Each row was made from one path, in order. Every step used is in the known rows, and no mark comes twice. Write each row's path.
Known rows:
R-P-L-D-Q: [ 1.07  0.41  0.86  0.80  0.73  1.99  1.59 -0.63  1.05 -0.16 -2.08 -0.08
 -1.37  0.52 -0.42  1.08]
P-L-D: [ 0.53 -1.07  1.36 -0.10  0.76  0.60  2.25 -1.25  1.10  0.63 -1.96  0.18
 -1.31  0.65  0.21  0.48]
D-Q-N-R: [-0.68  0.39 -0.04  0.73 -0.12  1.42 -0.10 -0.48 -0.59  0.42 -0.10  0.38
 -0.88  0.54 -0.17  1.12]
R-P-Q: [ 1.30  1.41  1.70  1.37 -0.64  1.21 -1.07  0.77 -0.37 -0.33 -1.91 -0.43
 -0.08 -0.12  0.81 -1.14]
D-Q-N-R-P-L: [ 0.87  0.74  0.76  0.88  0.16  2.52  0.03 -1.44 -0.15  0.25 -4.88 -0.15
 -1.44  0.64 -0.07  0.29]
L-P-Q: [ 0.46  0.85  2.07  0.60 -1.35  1.07 -0.83  1.23 -0.41 -0.18  0.75  0.57
  0.50  0.40  1.34 -1.28]
N-Q: [-0.10  0.51 -0.08  0.69  0.08  0.77 -0.10 -0.06 -0.66  0.00 -0.02 -0.34
  0.10  0.47  0.74  0.03]
Q-N-R-D: [-0.61 -1.06 -0.09  0.50  0.47  1.58  1.02 -2.34 -0.36  1.01 -3.49  0.96
 -1.39  0.63  0.78  1.07]
D-Q-N: [-0.01  0.27 -0.07  0.27 -0.05  1.23  0.34  0.47  0.09  0.05  1.37  0.43
 -0.71  0.06 -0.40  0.75]
R-P: [ 0.80  0.66  0.06  0.41 -0.15  0.75 -0.66 -0.18 -0.18 -0.40 -2.42 -0.11
  0.05 -0.10  0.12 -0.40]
D-Q-N-R-P: [ 0.10  1.06  0.00  1.10 -0.25  2.12 -0.78 -0.59 -0.77  0.04 -2.34  0.31
 -0.88  0.46 -0.21  0.72]
Q-N-R-P-L-D: [ 0.85 -0.79  1.85  0.54  0.44  2.09  1.60 -2.70  0.19  1.07 -6.46  0.59
 -2.09  1.12  0.65  0.26]
R-N-Q: [ 0.28  0.10  0.29  0.54  0.31  0.86 -0.01 -0.53 -1.40  0.65 -1.35  0.12
 -0.05  0.50  0.90  0.20]
L-D: [-0.28 -0.79  0.57  0.16  0.37  0.26  1.47 -0.42  0.45  0.42  0.55  0.63
 -0.78  0.44  0.14  0.96]
L-D-Q-N-R-P: [-0.19  0.27  0.51  1.34  0.13  2.40  0.65 -1.07 -0.32  0.44 -1.88  0.94
 -1.62  0.88 -0.14  1.71]
P-R: [ 0.41  0.37  0.85  0.53 -0.43 -0.05 -0.28  0.35 -0.05  0.57 -0.34  0.26
 -0.68  0.36  0.85  0.09]

Which path is each row?
[ 1.34 -0.11  1.32  0.58  0.61  2.56  1.98 -1.00  0.99  0.29 -2.98  0.53
 -1.95  0.60 -0.19  0.84]
R-P-L-D-Q-N
[ 0.62  1.53  1.64  1.84 -0.78  1.33 -1.52 -0.11 -1.01  0.03 -3.29 -0.42
 -0.35  0.38  0.86 -0.76]
N-R-P-Q
[-0.15 -0.41 -0.64  0.53  0.68  2.06  1.40 -0.61  0.44  0.25 -0.06  0.91
 -1.28  0.12  0.10  1.63]
R-D-Q-N
[ 0.29  0.25  0.48  0.64 -0.33  1.48 -0.74 -1.49 -0.90  0.43 -4.54  0.46
 -0.75  0.45  0.42 -0.19]
Q-N-R-P
[-0.17 -0.23  2.00  1.05 -0.87  2.58  0.21 -1.00 -0.72  0.82 -2.82  1.57
 -0.86  1.02  2.17 -0.15]
L-P-Q-N-R-D
[ 1.57  0.89  2.09  1.10 -0.74  1.77 -0.74  0.46 -0.43  0.15 -2.74  0.21
 -0.68 -0.05  1.03 -1.32]
R-P-Q-N
[ 0.39  0.49  0.97  1.31  0.62  2.15  1.15 -1.55  0.37  0.18 -3.49 -0.15
 -1.57  1.02 -0.37  1.43]
N-R-P-L-D-Q
[-1.08  0.24 -1.06  1.26  0.67  1.63  0.60 -1.17 -0.19  0.14 -0.51  0.25
 -0.93  0.55 -0.18  2.23]
N-R-D-Q
[-0.07 -0.34  1.49  1.48 -0.05  2.04  0.59 -1.37 -0.52  1.08 -3.03  0.70
 -1.52  0.61  1.53  0.36]
P-Q-N-R-D
[ 0.68  0.06  1.76  0.00 -1.09  0.65 -0.55  0.16 -1.00  0.99 -1.38  1.59
 -0.20  0.81  1.64 -0.26]
L-P-R-N
[ 0.17  0.08  0.76  0.64 -0.58  2.65  0.81  0.00  0.16  0.59 -0.12  2.00
 -1.34  0.89  1.60  1.22]
L-P-R-D-Q-N
[ 0.58  0.57  1.66  0.74 -0.98  1.39 -0.61  0.15 -1.69  0.97 -1.41  1.25
 -0.10  1.30  2.42 -0.19]
L-P-R-N-Q
[ 1.32 -0.42  1.34  0.38  0.60  1.32  1.64 -1.45  0.94  0.24 -4.17  0.10
 -1.28  0.54  0.14  0.15]
R-P-L-D
[ 0.62 -0.28  1.41  0.80  0.53  1.47  1.16 -2.32  0.24  0.61 -5.64  0.04
 -1.48  1.04  0.36  0.48]
N-R-P-L-D
